What can hang from each mark
K_181: K_853
K_113: K_215 K_362
K_853: K_215 K_737
K_804: K_362
K_716: K_181 K_737
K_215: K_716 K_901
K_737: K_901
K_901: K_181 K_737
K_362: K_113

Each row was made from one small tree. The marks that hang from a mark follow it in brackets, in the order of their numbers. Every link used is in the known rows. Write each row's tree.
(in the rows, 128 means zero)
Known rows
K_804(K_362(K_113)): [137 149  69 112 168 185 138 127 150  86  22 127 145 162 131 113 154 158
 164 131  90 108 102 118]
K_716(K_181 K_737): [194 100 166 152  96 156  98 121 123  52  92  93 121  95 111 151 170  97
 121 120 127 128  96 132]
K_181(K_853(K_737)): [119 176 107 109 113 119 143  74 148 132  75 115 106 124 146 140 168 141
 158 162 111 106 136 142]
K_716(K_181 K_737(K_901)): [179 117 183 143 123 142  99 120 108  83 119 107 102  61  81 177 134 114
 102 112 117 130 102 120]
K_181(K_853): [147 168  61 130  96 129 120  89 133 112 101 121 137 112 147 145 120 135
 128 150 133 107 131 128]
K_901(K_181(K_853) K_737): [127 164  78 134 147 130  89 134 146 148 104  80 149  81 124 126 159 129
  90 168 100  81 160 120]
K_362(K_113(K_215)): [130 171  87 106 123 149 167 120 127  74  99 132 151 123 145 111 153 145
 140 142 143 138  62 103]
K_181(K_853(K_215(K_716 K_901(K_737)))): [ 69  82  94 113 152 121 119 154 141 161 149 168 138 142 137  97 124 113
 149 115 162 132 204 141]
K_113(K_215): [145 161 110 130  86 136 162  90 113  92 136 116 137 132 134 137 164 123
 170 125 158 127  93 122]
K_181(K_853(K_737(K_901))): [102 195 124  99 143 106 147  68 133 165  99 126  88  90 114 169 136 156
 140 157 102 112 143 126]
K_362(K_113(K_215(K_901))): [ 92 137  57  93 153 145 177 131 116 105 108 152 155 140 152 109 112 137
 166 117 143 157  82 102]
K_181(K_853(K_215)): [156 155  98 123 105 136 109 121 149 102 125 153 144 129 161 112 126 146
 159 154 161 115 155 147]
K_716(K_181(K_853)): [170 141  95 129  82 127  93 139 132  92 104 109 143 104 144 158  91 106
  92 149 132 117 120 125]
K_113(K_215(K_716(K_737)) K_362): [151 118 197 199  60 135 167  83  59 123 175 111 137  89 119  74 252 128
 124  97 150 167  86 138]
K_853(K_215(K_716) K_737(K_901(K_181))): [120 141 208 139 174 108 128 125 158 196 188 126  94 170  98 133 113 159
 113 135  99 109 142 134]
K_853(K_215(K_716) K_737(K_901)): [108 138 205 112 152 115 148  99 152 166 163 156  79 167  95 145 136 143
 156 124 131 123 146 135]
K_716(K_737(K_901(K_181(K_853)))): [154 152 122 168 155 116 101 106 110 143 138 107 121  39 116 132 114 174
  72 137  93 113 134 133]
K_215(K_716(K_181)): [164 100 139 147  78 128 109 135 129 100 141 107 130 161 109 166  94  79
  80 114 130 120  98 115]
K_181(K_853(K_215(K_901))): [120 117  68 112 135 130 115 134 136 133 133 174 147 150 169 115  86 136
 186 131 160 135 178 146]
K_901(K_181(K_853(K_215(K_716))) K_737): [117 118 128 148 145 117  88 173 160 160 166 123 149 129 136  85 140 135
  80 152 137  97 181 142]
K_853(K_215 K_737(K_901(K_181))): [137 173 193 117 184 125 114 120 165 178 150 118 101 144 108 145 130 165
 154 156  95  99 144 134]
K_716(K_181): [182 136 127 127  89 149  96 131 136  82 103  95 136 135 116 180 112  87
 118 136 125 110  99 113]
K_113(K_215(K_716(K_181))): [145 101 154 148  64 116 144 147 102  88 175 111 137 144 127 139 113  87
  94 105 164 147  81 121]
K_804(K_362(K_113(K_215(K_716)))): [101 112 101 132 140 154 187 142 122  92  91 142 147 169 145  68 151 155
 139 105 131 145  87 123]

Write each row's tree
[119 124 146 118 183 131 119 137 164 172 134 128 124 196 141 123 130 145
 195 141 100 112 156 146]
K_853(K_215(K_901(K_181)) K_737)
[148  89 164 161 108 104 109 132  97 115 152 127 104  53 103 143  90 124
  37 107 131 146 122 131]
K_215(K_716(K_181(K_853) K_737(K_901)))
[133 174 109 133 139 109 120 100 153 157 100  91 121 127 151 129 141 155
 116 174  80  89 133 140]
K_901(K_181(K_853(K_737)))
[153  22 186 155 126 138 107 177 122  92 165 156 125 155 126 108 109  96
 139  82 161 162 136 150]
K_853(K_215(K_716(K_181 K_737) K_901))
[125 163 155  97 128 103 115 118 132 143 102 114  94  85 115 177 101 130
  99 157 102 121 131 121]
K_716(K_181(K_853(K_737(K_901))))
[149  98 222 123 106 123 120 154 165 115 142 128 105 193 126 130 148 101
 139 136 138 126 123 145]
K_853(K_215(K_716(K_181)) K_737)
[138 110 134 185 150 100 113 110 102 162 171 118 113  65 106 120  98 167
  32 116 101 123 133 134]
K_215(K_716(K_737(K_901(K_181(K_853)))))
[112 178 161  93 152 113 131 102 153 160 124 157  95 112 130 136 135 166
 167 161 128 121 166 145]
K_181(K_853(K_215 K_737(K_901)))
[142  95 102 111 120 127  86 185 135 109 139 159 153 140 165 127  58 110
 147 131 163 143 164 143]
K_716(K_181(K_853(K_215(K_901))))
[108  90 117  91 145 136  76 203 141 120 119 143 151 109 142 117 111  94
 149 137 158 133 194 134]
K_716(K_181(K_853(K_215(K_901(K_737)))))
[ 65  81  69 123 170 148 194 156 105 122 101 163 152 188 150  68 111 148
 162  80 129 165 105 122]
K_804(K_362(K_113(K_215(K_716 K_901))))
[119 150 114 148  96 141 160  95  67 166 159 127 160 126 133 114 177 117
 180 103 141 163 114 117]
K_113(K_215(K_901) K_362)
[ 91 127  48 123 174 123  99 146 132 173 113 101 153 101 130 129 120 124
 112 142  99 101 181 120]
K_215(K_901(K_181(K_853) K_737))
[ 75 100  69 113 140 125 190 138 109 124 143 162 147 166 148  99  96 132
 124  95 148 168  82 104]
K_362(K_113(K_215(K_716 K_901)))
[ 94  63 124 117 133 132 112 165 124 138 127 111 129 147  93 162 116  57
 106  95 129 130 148 106]
K_215(K_716(K_181) K_901(K_737))
[131 114 236 110 133 115 120 146 151 144 166 141  86 157  92 157 105 117
 121 125 130 132 131 131]
K_853(K_215(K_716(K_181)) K_737(K_901))
[110 132 169 117 117  82 130 123 125 163 138 122  86 108 108 166  86 122
  62 138 109 131 130 123]
K_215(K_716(K_181(K_853(K_737(K_901)))))
[ 86 110  56 102 179 165 182 148 114 103  63 153 158 165 154  77 136 157
 201 101 121 155 107 121]
K_804(K_362(K_113(K_215(K_901))))
[140 149 156 177  55 129 164  91  74 154 186 115 151 130 122 102 196 116
 116 109 149 153  93 119]
K_113(K_215(K_716) K_362)
